Known rows, with every step that occurs:
degu/domiga/fure/kibezu/rivem: 0	-13	-9	17	2	-6	10	1	7	-20	5	-5	-15	27	-16	-3	-2	4	33	2	-19	-17	-11	2
sadur/fure/fisil/rivem: -1	-1	-16	10	6	-17	-11	-10	-7	-31	3	9	-20	-19	-2	11	4	14	-3	24	-8	-19	2	15
fure/fisil/rivem: 4	-7	-10	9	-6	-20	-10	-6	-11	-11	4	-1	-13	-6	1	3	-2	5	-1	20	-19	-14	7	7
domiga/degu/sadur/fure/kibezu: -11	11	-1	1	13	27	15	3	-9	-39	6	19	-28	3	-8	3	8	7	20	22	6	18	-9	40
degu/domiga/fure/kibezu/miref: 0	-20	-2	16	24	1	13	-12	3	-31	-9	-5	-24	16	-7	-7	0	-1	37	0	-8	-12	-14	6
fure/momitot: -1	12	-4	6	-6	-1	0	3	-5	4	1	8	-10	9	6	4	-8	13	-1	15	14	7	10	18
fisil/rivem: -3	-5	-2	13	4	-13	-5	-3	-9	-7	4	5	-8	-11	6	-4	-3	-8	-6	6	-11	-7	-4	-7
rivem/fisil/fure: 17	-5	-13	14	-2	-16	1	-9	2	-15	9	-4	0	-16	12	2	-15	-25	-11	9	-1	1	26	-14
domiga/degu/sadur/fure/fisil/rivem/kibezu: -3	6	-4	7	18	8	6	-8	-18	-36	7	11	-17	1	2	-3	2	-3	4	40	-23	-8	-13	31
degu/domiga: 4	7	6	4	18	1	12	-3	-7	-5	2	-15	7	3	-7	-5	11	4	9	3	-9	5	-4	-10
miref/kibezu: -5	6	-6	-5	6	1	-6	-2	-9	4	3	-5	2	11	-3	-8	-7	0	0	1	5	-1	-23	-4
domiga/fure/fisil/rivem/kibezu: 8	-14	-9	11	7	-17	2	-16	2	-24	4	6	-11	8	10	-5	-10	-5	7	25	-24	-35	-3	2
miref/kibezu/rivem/fisil/fure: 9	-10	-28	19	-13	-26	-17	-3	-3	-1	13	-11	4	11	-2	-4	-30	-29	-11	2	-13	-12	-4	-18
degu/sadur/fure/kibezu: -16	17	-8	12	10	4	6	14	0	-35	11	19	-21	-10	-17	11	-3	1	19	17	10	2	-8	28
fisil/rivem/kibezu/fure/momitot: 20	5	-15	23	-12	-31	-11	3	8	10	-4	21	-7	1	6	-19	-14	-15	0	22	0	-14	-1	9
domiga/fure: 3	-6	3	-4	16	5	8	-15	4	-19	-2	-10	-13	11	6	4	8	4	4	3	-2	-9	-3	-2
rivem/fisil/fure/kibezu: 14	-9	-23	23	-16	-20	5	2	8	-23	13	19	-7	-18	7	-1	-29	-26	7	15	7	1	28	1
sadur/fure/fisil/rivem/kibezu/miref: -3	-20	-22	24	8	-22	-14	-11	2	-25	-10	21	-14	-13	1	-5	-15	-10	6	17	-18	-39	-16	18
miref/kibezu/rivem: -8	-4	-15	3	-11	-9	-18	5	-4	14	4	-8	4	27	-13	-6	-15	-3	1	-7	-13	-14	-30	-4
rivem/fisil: 5	-15	-15	5	-14	-6	1	-9	1	-10	1	-7	9	-10	4	-4	-11	-14	-11	0	-13	-4	13	-7
degu/domiga/fure/momitot: 5	15	5	5	28	5	19	-14	-7	-21	3	-18	-17	24	4	1	12	20	12	21	2	4	3	7
kibezu/rivem/fisil/fure/domiga: 20	-19	-12	22	-24	-38	-8	8	-3	2	1	-2	11	6	2	-4	-30	-22	-10	-4	-7	7	21	-13
miref/kibezu/rivem/fisil: -3	-21	-31	9	-26	-13	-18	-3	-5	5	3	-14	13	17	-10	-10	-26	-18	-11	-9	-23	-18	-16	-11

Rows:
17	-9	3	12	-10	-10	5	6	-23	-8	5	-16	-1	24	4	-5	-17	-24	-7	9	-19	31	16	6 | kibezu/rivem/fisil/fure/domiga/degu/sadur
18	5	-13	-5	-2	-14	-18	-4	3	12	-6	-11	-2	12	-14	-15	5	-7	2	-5	5	-3	-20	-4 | miref/kibezu/fure
-3	-19	-6	13	2	-4	-5	-1	9	7	-13	12	7	7	2	-15	-20	-22	10	-7	-9	-21	-18	2 | rivem/kibezu/miref
24	-1	14	6	3	-12	4	7	-14	4	-8	5	1	18	2	-31	1	-22	4	14	-15	21	-14	10 | fisil/rivem/kibezu/fure/domiga/degu/sadur
26	-8	-17	8	-14	-34	-22	-8	0	-4	-6	-7	-16	-5	-8	-3	8	-3	1	16	-17	-16	10	7 | kibezu/fure/fisil/rivem
26	-10	-2	16	-11	-40	-9	8	5	16	-12	20	12	-1	1	-30	-11	-20	1	1	-3	-3	-8	-7 | fisil/rivem/kibezu/fure/domiga
14	-1	2	-3	24	0	13	-20	-5	-28	3	-30	-12	19	-6	6	19	20	19	19	-19	-11	6	1 | degu/domiga/fure/fisil
23	3	20	-4	12	0	13	-2	-18	0	-3	6	-5	15	20	-11	0	1	2	10	18	42	14	7 | fisil/fure/domiga/degu
25	-24	-7	10	-21	-15	2	-3	-13	-1	-3	-3	4	18	13	-12	-18	-18	-9	1	-11	25	19	0 | kibezu/rivem/fisil/fure/domiga/degu
15	18	28	-3	22	5	15	8	-28	-7	6	-7	-11	20	11	-4	2	-5	4	17	10	49	10	12 | fisil/fure/domiga/degu/sadur
-6	-24	-7	26	5	-16	-9	-4	0	-1	-9	16	-1	-5	8	-18	-22	-30	4	-1	-20	-28	-22	-5 | fisil/rivem/kibezu/miref
2	-27	-16	21	-4	-24	-14	-7	-4	-4	-8	11	-7	0	3	-12	-22	-19	9	13	-28	-35	-10	9 | fure/fisil/rivem/kibezu/miref
35	-11	8	-6	-11	-6	6	0	3	19	-21	14	13	24	5	-35	2	-9	8	-1	5	21	-8	12 | rivem/kibezu/fure/domiga/degu
-8	14	9	-9	27	30	12	-6	-16	-32	1	-5	-20	4	-2	6	20	7	2	18	-2	19	-10	26 | domiga/degu/sadur/fure
9	-7	-5	-8	6	-2	1	-19	0	-22	0	-15	-19	17	1	11	8	15	9	16	-10	-16	8	11 | domiga/fure/fisil
-4	8	-2	1	20	10	1	-12	-28	-43	7	-5	-32	0	-1	10	17	11	-1	37	-20	6	-3	33 | domiga/degu/sadur/fure/fisil/rivem
4	-9	-13	15	-8	-23	-5	-1	-2	-5	6	15	3	-2	5	-9	-18	-9	2	24	-22	-27	-2	5 | fure/fisil/rivem/kibezu
-7	-24	-42	24	-33	-16	-8	4	16	-28	2	24	-6	-11	-15	4	-24	-9	6	0	-10	-22	2	16 | sadur/fure/kibezu/rivem/fisil
-2	9	16	-10	13	28	13	-2	-21	-11	4	-14	-12	17	1	-2	13	-3	2	12	-11	23	-5	18 | domiga/degu/sadur
1	4	2	0	9	-10	3	4	-4	-12	-9	14	1	-6	-1	0	3	16	0	-2	21	15	-4	10 | sadur/fure/domiga
2	-27	-25	14	-32	-14	-11	-2	5	0	1	-9	10	4	-7	-1	-19	-19	-10	-9	-28	-18	6	-7 | kibezu/rivem/fisil
-14	-7	-4	7	16	25	6	-2	-9	-39	-8	15	-36	6	-9	1	2	-3	25	12	1	11	-18	44 | domiga/degu/sadur/fure/kibezu/miref
-1	-30	-35	23	-46	-18	-8	9	12	-8	3	13	2	4	-12	-5	-32	-19	9	-4	-20	-18	8	8 | fure/kibezu/rivem/fisil
18	8	13	7	8	-23	4	9	-7	2	1	7	0	2	9	-2	-10	-3	1	4	21	25	15	-5 | fisil/fure/domiga
